What can hang from each mark
Z652: Z967
Z403: Z381 Z941
Z317: Z796
Z796: Z766 Z941 Z967
Z511: Z51
Z51: Z381 Z511 Z766 Z878
Z381: Z403
Z766: Z51 Z796
Z878: Z51
Z967: Z652 Z796
Z941: Z403 Z652 Z796

Every row comes from one small tree of marks. Brackets hold a mark, then the marks that hang from it, in the order of their numbers. Every link used is in the known rows. Which tree was each row made from?
Known rows
[Z511 [Z51 [Z381 Z403] [Z766 Z796] Z878]]: [ 2.36 -0.97 -0.70 -0.63 -1.11 -1.67  0.12 -0.10 -1.28  1.49  2.57 -1.04
  1.43  2.76 -0.31 -0.96 -1.91 -0.46 -0.37  2.25 -0.98  1.78 -0.05  1.94
  2.38  2.31  0.16 -0.25]
[Z381 [Z403 Z941]]: [-0.91  0.65  1.92  0.24 -0.14 -0.51 -0.67  0.31  1.02 -0.06  0.32 -0.06
 -1.26  0.93  0.37  0.14  1.53 -0.64 -0.83  0.73  1.11 -2.33 -0.14  0.74
  0.31  1.50  0.50  0.94]
[Z403 Z381 [Z941 [Z796 Z967]]]: [-1.13  0.73 -0.03  0.48  0.17 -0.30  0.17  0.10  1.08 -0.24 -0.04 -0.38
 -1.00 -0.27  0.42  0.40  1.61 -0.12  0.07 -0.49  0.33 -2.65 -0.51 -0.65
 -1.34 -0.96  0.37  0.68]
[Z878 [Z51 [Z381 [Z403 Z941]] Z511 [Z766 [Z796 Z967]]]]: [ 0.51 -0.14 -0.08 -0.81 -1.18 -1.99 -0.43 -0.71  0.53  1.19  1.66 -1.18
  0.83  3.10 -0.34 -1.82 -1.59 -0.53 -0.64  1.44 -0.94  2.65 -0.45  1.72
  2.74  4.73  0.17 -1.00]
[Z381 Z403]: [-0.17  0.36  2.19  0.18 -0.60 -0.26 -0.75  0.70  0.10  0.33  1.11  0.48
 -1.19  0.70  0.29  0.41  0.73 -0.89 -1.12  0.93  1.42 -1.89  0.26  0.82
  0.45  1.14  0.30  0.71]
[Z967 Z652 Z796]: [-0.06  1.17  0.07  0.40  0.07  2.56 -0.09  0.74  0.37 -0.61 -0.32  0.49
  0.38 -1.43 -0.13  0.43 -0.06 -0.44  1.30 -0.34  0.45 -0.94  0.01 -1.11
 -2.22 -0.83  0.19  0.09]
[Z941 [Z403 Z381] [Z796 [Z766 [Z51 Z878]] [Z967 Z652]]]: [ 0.02 -0.35 -0.85  0.33 -0.08  0.07  0.55  0.11 -1.03 -0.36 -1.15  0.63
  0.45 -1.68 -0.02  0.87 -0.71 -0.04 -0.34 -1.62 -0.20 -0.91  0.54 -0.96
  0.74 -2.26 -0.87  0.02]
[Z941 [Z796 [Z766 Z51] [Z967 Z652]]]: [-0.50  0.07 -0.80  1.01  0.26  1.27  0.42 -0.21  0.51 -1.18 -1.12  0.71
 -0.06 -1.22 -0.12  0.64  0.24 -0.38  1.31 -1.15  0.32  0.41  0.16 -0.57
 -1.29 -3.85  0.01  0.60]
[Z317 [Z796 Z766 [Z941 Z403 Z652] Z967]]: [ 0.44  0.60 -1.30  0.35  1.81  2.64  0.47 -0.26  0.44 -1.09 -2.43  0.82
 -0.29 -2.84  0.16  0.62  1.33  0.39  0.89 -0.31  0.54  0.67 -0.02 -1.31
 -4.71 -1.79 -1.31  0.00]
[Z317 Z796]: [ 0.47  0.70 -0.50  0.56  0.81  1.27 -0.26  0.33  0.15 -0.15  0.84  0.36
  0.11 -0.64 -0.07  0.54  0.65 -0.96  1.24  0.69  0.51 -0.12 -0.10 -0.17
 -3.81 -0.45  0.10  1.38]
[Z51 Z511]: [ 0.23  0.04  0.14  0.10 -0.04 -0.97 -0.68  0.68  0.20  0.50  1.83  0.00
  0.10  1.17 -0.31 -0.21  0.05 -0.44  0.26  0.95  0.58  0.55  0.34  0.51
 -0.83  2.21  0.52 -0.15]
[Z941 [Z403 Z381] [Z652 Z967]]: [-0.83  0.73  1.66 -0.42  1.07  0.49 -0.12  1.11 -0.42  0.17 -1.04  0.68
 -0.62 -1.32  0.53  0.53 -0.48  1.03 -1.77 -0.81  0.99 -3.21  0.37 -1.52
  2.64  1.05 -0.37 -0.66]
[Z51 [Z381 [Z403 [Z941 Z796]]] Z878]: [ 0.49 -0.19  1.16 -0.83 -1.61 -1.19 -0.01 -0.36 -1.59  0.71  1.25 -1.33
 -0.61  1.34  0.06 -0.50  0.53 -0.10 -0.94  1.07 -0.96 -0.17 -0.09  1.02
  0.49  0.57  0.38  0.49]
[Z796 Z766 Z967]: [ 0.40 -0.85  0.61  1.08  0.41  0.96 -0.08  0.17  0.06 -0.93  0.53  1.30
 -1.13 -1.38  0.23  0.64  1.31 -0.71  0.17  0.08  1.62  0.54  0.48 -0.19
 -1.43 -4.35  0.00  0.87]
[Z381 [Z403 [Z941 Z652]]]: [-1.23  0.85  1.83 -0.04  0.33 -0.04 -0.53  0.36  1.38 -0.09 -0.56 -0.01
 -1.32  0.48  0.40  0.13  1.48  0.03 -0.94  0.66  1.09 -2.56 -0.11  0.21
  0.83  1.35  0.19  0.41]
[Z652 [Z967 Z796]]: [-0.43  0.61  1.02  0.66  0.56  1.82 -0.16  0.59 -0.09 -0.88  0.35  0.58
 -0.26 -1.62  0.18  0.34 -0.03 -0.06  1.00 -0.44  0.43 -0.68 -0.08 -0.72
 -0.73 -0.89  0.94  0.56]
[Z381 [Z403 [Z941 Z652 [Z796 [Z766 Z51] Z967]]]]: [-1.40  0.48  0.79  0.48  0.31  0.05 -0.07 -0.27  1.64 -0.83 -1.42  0.16
 -1.00 -0.26  0.27  0.38  1.46  0.11 -0.30 -0.38  0.44 -1.66 -0.14  0.08
  0.76 -0.89 -0.04  0.42]
[Z766 [Z51 Z878] [Z796 [Z941 [Z403 Z381] [Z652 Z967]]]]: [-0.33 -1.24 -2.05 -0.36  1.62  0.06  0.64  0.23  0.30  1.15 -0.58 -0.11
  2.23  0.40  0.00 -0.07 -1.76  1.44  1.19  0.49 -0.75  0.12  0.27 -0.39
  0.34 -0.17 -0.71  1.44]
[Z652 [Z967 [Z796 [Z766 [Z51 Z381 Z511 Z878]]]]]: [ 0.43 -1.18  0.30  0.40 -0.36  0.14 -0.05 -0.10 -1.03 -0.40  1.44  0.42
  1.05 -0.74 -0.36 -0.12 -0.66 -0.06  0.90 -0.43 -0.83  2.06  0.24  0.01
  1.01 -1.46  0.79 -0.01]
[Z381 [Z403 [Z941 [Z652 Z967]]]]: [-1.55  0.81  2.22  0.05  0.52  0.21 -0.47  0.24  1.45 -0.38 -0.96  0.10
 -1.36  0.01  0.51  0.00  1.41  0.33 -0.97  0.31  0.87 -2.47 -0.21  0.06
  1.76  1.59  0.43  0.09]
[Z941 Z652 [Z796 Z766 Z967]]: [-0.51  0.65 -0.40  0.48  0.87  2.17  0.35  0.06  0.13 -1.26 -1.48  0.64
 -1.45 -2.51  0.16  0.86  1.01  0.63  0.50 -1.02  0.70 -0.54  0.15 -1.11
 -2.37 -4.65 -0.28  0.07]
[Z51 Z381 Z511 Z878]: [ 1.65 -1.13  0.12 -0.96 -1.43 -2.12 -0.22  0.06 -1.97  1.49  2.94 -1.11
  0.80  2.14 -0.50 -1.06 -0.60 -0.01 -0.32  1.83 -1.17  2.70  0.47  1.04
  0.42  2.09  0.38 -0.68]
[Z878 [Z51 Z511 Z766]]: [ 0.80 -0.21 -0.01 -0.66 -0.19 -2.29 -0.58  0.01 -0.30  0.96  1.80 -0.38
  0.90  2.28 -0.73 -1.24 -2.51 -0.76  0.78  0.96 -0.14  2.97  0.20  0.96
  1.48  3.64  0.71 -0.58]
[Z403 Z381 [Z941 Z652 [Z796 Z766 Z967]]]: [-1.33  0.30 -0.01  0.40  0.63  0.39  0.20 -0.07  1.10 -0.63 -0.92  0.19
 -1.33 -1.46  0.36  0.71  1.96  0.51 -0.39 -1.16  0.55 -2.53 -0.32 -1.13
 -0.90 -3.52 -0.06  0.12]
[Z652 [Z967 [Z796 [Z766 Z51] [Z941 [Z403 Z381]]]]]: [-0.40 -0.35  0.39  0.56  0.52  0.94  0.10  0.24 -0.31 -0.70 -0.39  1.02
  0.45 -1.84  0.12  0.63 -0.18  0.15  0.57 -1.46  0.29 -0.61  0.08 -0.93
 -0.25 -1.47  0.25  0.42]
[Z51 [Z381 Z403] Z511 [Z766 [Z796 Z941 Z967]] Z878]: [ 2.05 -1.00 -1.29 -1.33 -1.83 -1.45  0.05 -0.66 -0.86  1.84  1.67 -1.54
  0.54  2.59 -0.26 -1.61 -1.51  0.35 -0.55  2.08 -1.95  3.79 -0.51  2.06
  1.08  4.74 -0.27 -2.76]

Write each row's tree
[-0.66 -0.87  0.22 -0.09  1.22 -0.07  0.25  0.10 -0.03 -0.18 -1.81  1.14
  0.29 -1.13  0.15  0.59 -0.14  0.90 -0.34 -1.36  0.77 -0.65  0.44 -1.09
  0.88 -1.81 -0.60  0.26] -> [Z796 [Z766 Z51] [Z941 [Z403 Z381] [Z652 Z967]]]
[ 1.15 -1.54 -0.39 -0.47 -0.91 -3.01  0.00 -0.04 -0.80  1.48  2.56 -0.79
  2.12  3.15 -0.59 -0.94 -1.49 -0.26  0.67  1.53 -1.28  2.90  0.59  0.95
  2.04  1.86  0.41  0.41] -> [Z766 [Z51 Z381 Z511 Z878]]
[-0.61 -1.19  1.06  0.25 -0.44 -1.42 -0.47 -0.44  0.62 -0.08  0.74  0.45
  0.28  1.06 -0.17 -0.27  0.53 -0.11 -0.79 -0.29  0.09  0.89  0.24  0.68
  3.26 -0.67  0.38 -0.18] -> [Z796 [Z766 [Z51 [Z381 [Z403 [Z941 [Z652 Z967]]]] Z511]]]
[ 1.34  0.66 -1.29 -0.81 -0.60  0.70  0.30 -0.19 -0.50  0.82  0.00 -0.98
 -0.49  1.52  0.32 -0.77 -1.38  0.16 -0.55  0.65 -0.26  1.04 -0.76  0.55
 -0.70  1.46 -0.25 -0.74] -> [Z51 Z381 [Z766 [Z796 [Z941 Z403] Z967]]]
[-1.39  1.44  1.15  0.12  0.32  0.63 -0.12  0.04  1.57 -0.69 -1.59 -0.29
 -1.60 -0.40  0.47  0.19  1.69  0.37 -0.52  0.08  0.55 -2.47 -0.35 -0.14
 -0.08  0.80 -0.01 -0.01] -> [Z381 [Z403 [Z941 Z652 [Z796 Z967]]]]
[ 0.12 -0.51 -0.06  0.40 -0.95  0.50  0.47 -0.55 -0.46 -0.59 -0.51  0.24
  0.05 -0.61 -0.11  0.27  0.13 -0.31  0.28 -0.55 -0.53  0.97  0.23  0.07
  0.22 -2.90 -0.24 -0.03] -> [Z941 [Z796 [Z766 [Z51 [Z381 Z403] Z878]] [Z967 Z652]]]
[ 1.72 -1.03 -2.79 -0.86  0.04 -1.23  0.22 -0.01 -0.62  1.61  0.93 -0.89
  1.04  1.10 -0.37 -0.94 -2.25  0.67  0.69  1.21 -1.39  2.89 -0.15  0.87
 -0.26  3.69 -0.41 -2.02] -> [Z51 Z511 [Z766 [Z796 [Z941 [Z403 Z381]] Z967]] Z878]
[ 0.93  0.96  0.06 -0.25 -0.98 -1.01  0.38 -0.48  0.52 -0.02 -0.27 -1.15
  0.36  2.08 -0.04 -1.01 -0.62 -0.50 -0.51  0.77 -0.74  0.59 -0.64  0.80
  2.66  3.46  0.22 -1.58] -> [Z511 [Z51 [Z381 [Z403 [Z941 [Z796 [Z967 Z652]]]]] Z766]]
[-1.11  0.65  1.18  0.44 -0.40  0.05 -0.61 -0.07  0.51 -0.67  0.00  0.07
 -1.72 -0.15  0.21  0.57  1.78 -0.64 -0.77 -0.32  0.90 -2.33 -0.20  0.78
 -0.73 -0.74  0.51  1.05] -> [Z381 [Z403 [Z941 [Z796 Z766]]]]
[-0.74  0.74  0.77 -0.71  1.30  0.75  0.26  0.65 -0.10  0.13 -2.09  0.25
 -0.60 -1.08  0.49  0.22  0.14  1.39 -0.68 -0.50  0.80 -2.05  0.05 -1.48
 -0.47  1.47 -0.51 -0.53] -> [Z796 [Z941 [Z403 Z381] [Z652 Z967]]]
[ 0.30  0.13 -0.97  0.07 -0.20  0.63  0.68 -0.28 -1.31 -0.81 -1.61  0.01
  0.35 -1.23 -0.10  0.37 -0.81  0.11 -0.09 -1.32 -0.56  0.42  0.45 -0.70
  0.25 -2.07 -0.72  0.26] -> [Z941 Z403 [Z796 [Z766 [Z51 Z381 Z878]] [Z967 Z652]]]
[-0.05  0.61 -0.79  0.16  1.75  2.42  0.14 -0.17 -0.22 -0.98 -1.97  0.86
 -0.16 -2.81  0.05  0.65  0.90  0.46  0.70 -0.81  0.46  0.14 -0.07 -1.10
 -3.88 -1.48 -0.74  0.29] -> [Z317 [Z796 Z766 [Z941 Z403 [Z652 Z967]]]]
[-0.21  1.30  1.50 -0.94 -1.34 -0.53 -0.18 -0.49 -0.28  0.23 -0.47 -1.18
 -1.70  1.40  0.32 -0.73 -0.53  0.07 -1.64 -0.32 -0.60 -0.57 -0.99  0.74
  3.09  2.48  0.81 -1.85] -> [Z51 [Z381 [Z403 [Z941 [Z652 Z967] Z796]]] Z766]
[-1.58  1.02  0.06 -0.08  0.55 -0.14  0.00  0.30  0.97  0.03 -0.47 -0.42
 -0.97 -0.38  0.29  0.52  1.31  0.58 -0.29 -0.78  0.35 -3.42 -0.42 -0.97
 -0.86 -1.13  0.30  0.46] -> [Z403 Z381 [Z941 Z652 Z796]]
[-1.28  0.32 -1.26  0.81  0.65  0.07  0.19 -0.57  1.78 -1.23 -1.35 -0.21
  0.03 -0.22 -0.16 -0.04  1.07  0.02  1.34 -0.89 -0.24  0.33 -0.27 -0.31
 -1.03 -1.30  0.36  0.36] -> [Z403 [Z941 [Z796 [Z766 [Z51 Z511]] [Z967 Z652]]]]
[-1.24  0.17 -0.06  0.70  0.04  0.35  0.10 -0.15  1.00 -0.70 -0.54  0.23
 -0.99 -1.11  0.30  0.62  1.91 -0.22 -0.18 -1.23  0.52 -2.25 -0.37 -0.77
 -1.05 -2.84  0.15  0.27] -> [Z403 Z381 [Z941 [Z796 Z766 [Z967 Z652]]]]
[ 0.54 -1.29  0.31 -0.51 -1.20 -3.43 -0.18 -0.33 -0.02  1.37  2.00 -1.02
  1.69  3.42 -0.43 -1.07 -0.74 -0.34 -0.07  1.56 -1.35  1.95  0.32  1.43
  3.20  3.30  0.38  0.18] -> [Z766 [Z51 [Z381 [Z403 Z941]] Z511 Z878]]
[ 0.56 -0.45 -0.49  0.37 -0.12  0.53 -0.05 -0.65  0.10 -0.10  0.28  0.51
  0.61 -0.04 -0.16  0.38  1.07 -0.98  0.72  0.24  0.06  1.28 -0.15  0.52
 -3.09 -1.30 -0.40  1.06] -> [Z317 [Z796 [Z766 [Z51 [Z381 Z403]]] Z941]]
[ 0.06  0.51 -1.12 -0.58  0.83  0.93  0.03  0.43  0.02  0.76 -0.59 -0.07
 -0.40  0.08  0.25 -0.05 -1.69  0.69 -0.20 -0.25  0.27 -0.70 -0.57 -0.09
  0.14  1.14 -0.01 -0.81] -> [Z51 [Z766 [Z796 [Z941 [Z403 Z381] [Z652 Z967]]]]]
[ 1.04 -1.26 -2.94 -0.48  0.18 -1.07  0.73 -0.43  0.22  1.27  0.40 -1.10
  2.66  2.25 -0.25 -1.11 -1.55  0.99  1.05  1.59 -1.76  3.17  0.11  0.63
 -0.41  2.43 -0.98  0.37] -> [Z766 [Z51 Z381 Z511 Z878] [Z796 [Z941 Z403] Z967]]
[ 0.06  0.51 -0.14  0.45 -0.13  0.63  0.08  0.41 -1.25 -0.72 -0.37  0.75
 -1.24 -2.16  0.28  1.25  0.44 -0.29 -1.32 -1.63  0.85 -2.34  0.31 -0.80
 -1.14 -2.56 -0.61  0.41] -> [Z941 [Z403 Z381] [Z796 Z766 Z967]]
[ 0.55 -0.08 -1.10  0.55  0.94  1.75 -0.06 -0.25 -0.15 -0.60 -0.01  0.75
 -0.14 -1.58 -0.15  0.70  1.49 -0.65  1.51  0.06  0.69  0.93 -0.12 -0.13
 -5.83 -2.65 -0.24  1.28] -> [Z317 [Z796 Z766 Z941]]
[ 0.10  0.02 -1.67  0.31  0.35  0.29  0.49 -0.16 -0.67 -0.85 -1.66  0.22
  0.71 -1.41 -0.35  0.35 -0.95  0.27  0.53 -1.25 -0.65  0.87  0.57 -0.62
 -0.03 -0.75 -0.70 -0.35] -> [Z941 Z403 [Z796 [Z766 [Z51 Z511 Z878]] [Z967 Z652]]]
[-0.19 -0.47  0.86  0.34 -0.61  0.47 -0.17 -0.28  0.01 -0.57  0.34  0.50
  0.44 -0.55 -0.11 -0.12  0.22  0.02  0.31 -0.62 -0.38  1.17 -0.14  0.17
  0.40  0.15  0.48 -0.60] -> [Z652 [Z967 [Z796 [Z766 [Z51 [Z381 Z403] Z511]] Z941]]]
[ 1.11 -0.16  1.37 -1.22 -1.88 -2.95 -0.73 -0.32 -0.88  1.51  2.37 -0.83
  0.56  3.33 -0.52 -1.58 -2.12 -1.03 -1.10  1.27 -0.56  2.70  0.01  1.71
  3.49  5.24  0.48 -1.37] -> [Z878 [Z51 [Z381 Z403] Z511 Z766]]
[-0.18 -0.41  0.58 -0.17  0.93  0.45  0.19  0.71 -1.07 -0.02 -0.74  0.90
  0.74 -2.29  0.11  0.71 -1.17  0.98 -0.73 -1.34 -0.07 -1.59  0.65 -1.55
  2.73 -1.17 -0.50 -0.25] -> [Z941 [Z403 Z381] [Z652 [Z967 [Z796 [Z766 [Z51 Z878]]]]]]
[ 0.69 -0.83 -0.41  0.34 -0.70  1.36  0.17 -0.01 -0.70 -0.38  0.55  0.64
  1.46 -1.01 -0.49  0.29 -0.64 -0.61  1.25 -0.60 -0.43  1.28  0.38 -0.50
 -0.46 -3.52  0.04  0.38] -> [Z967 Z652 [Z796 [Z766 [Z51 Z381 Z878]]]]
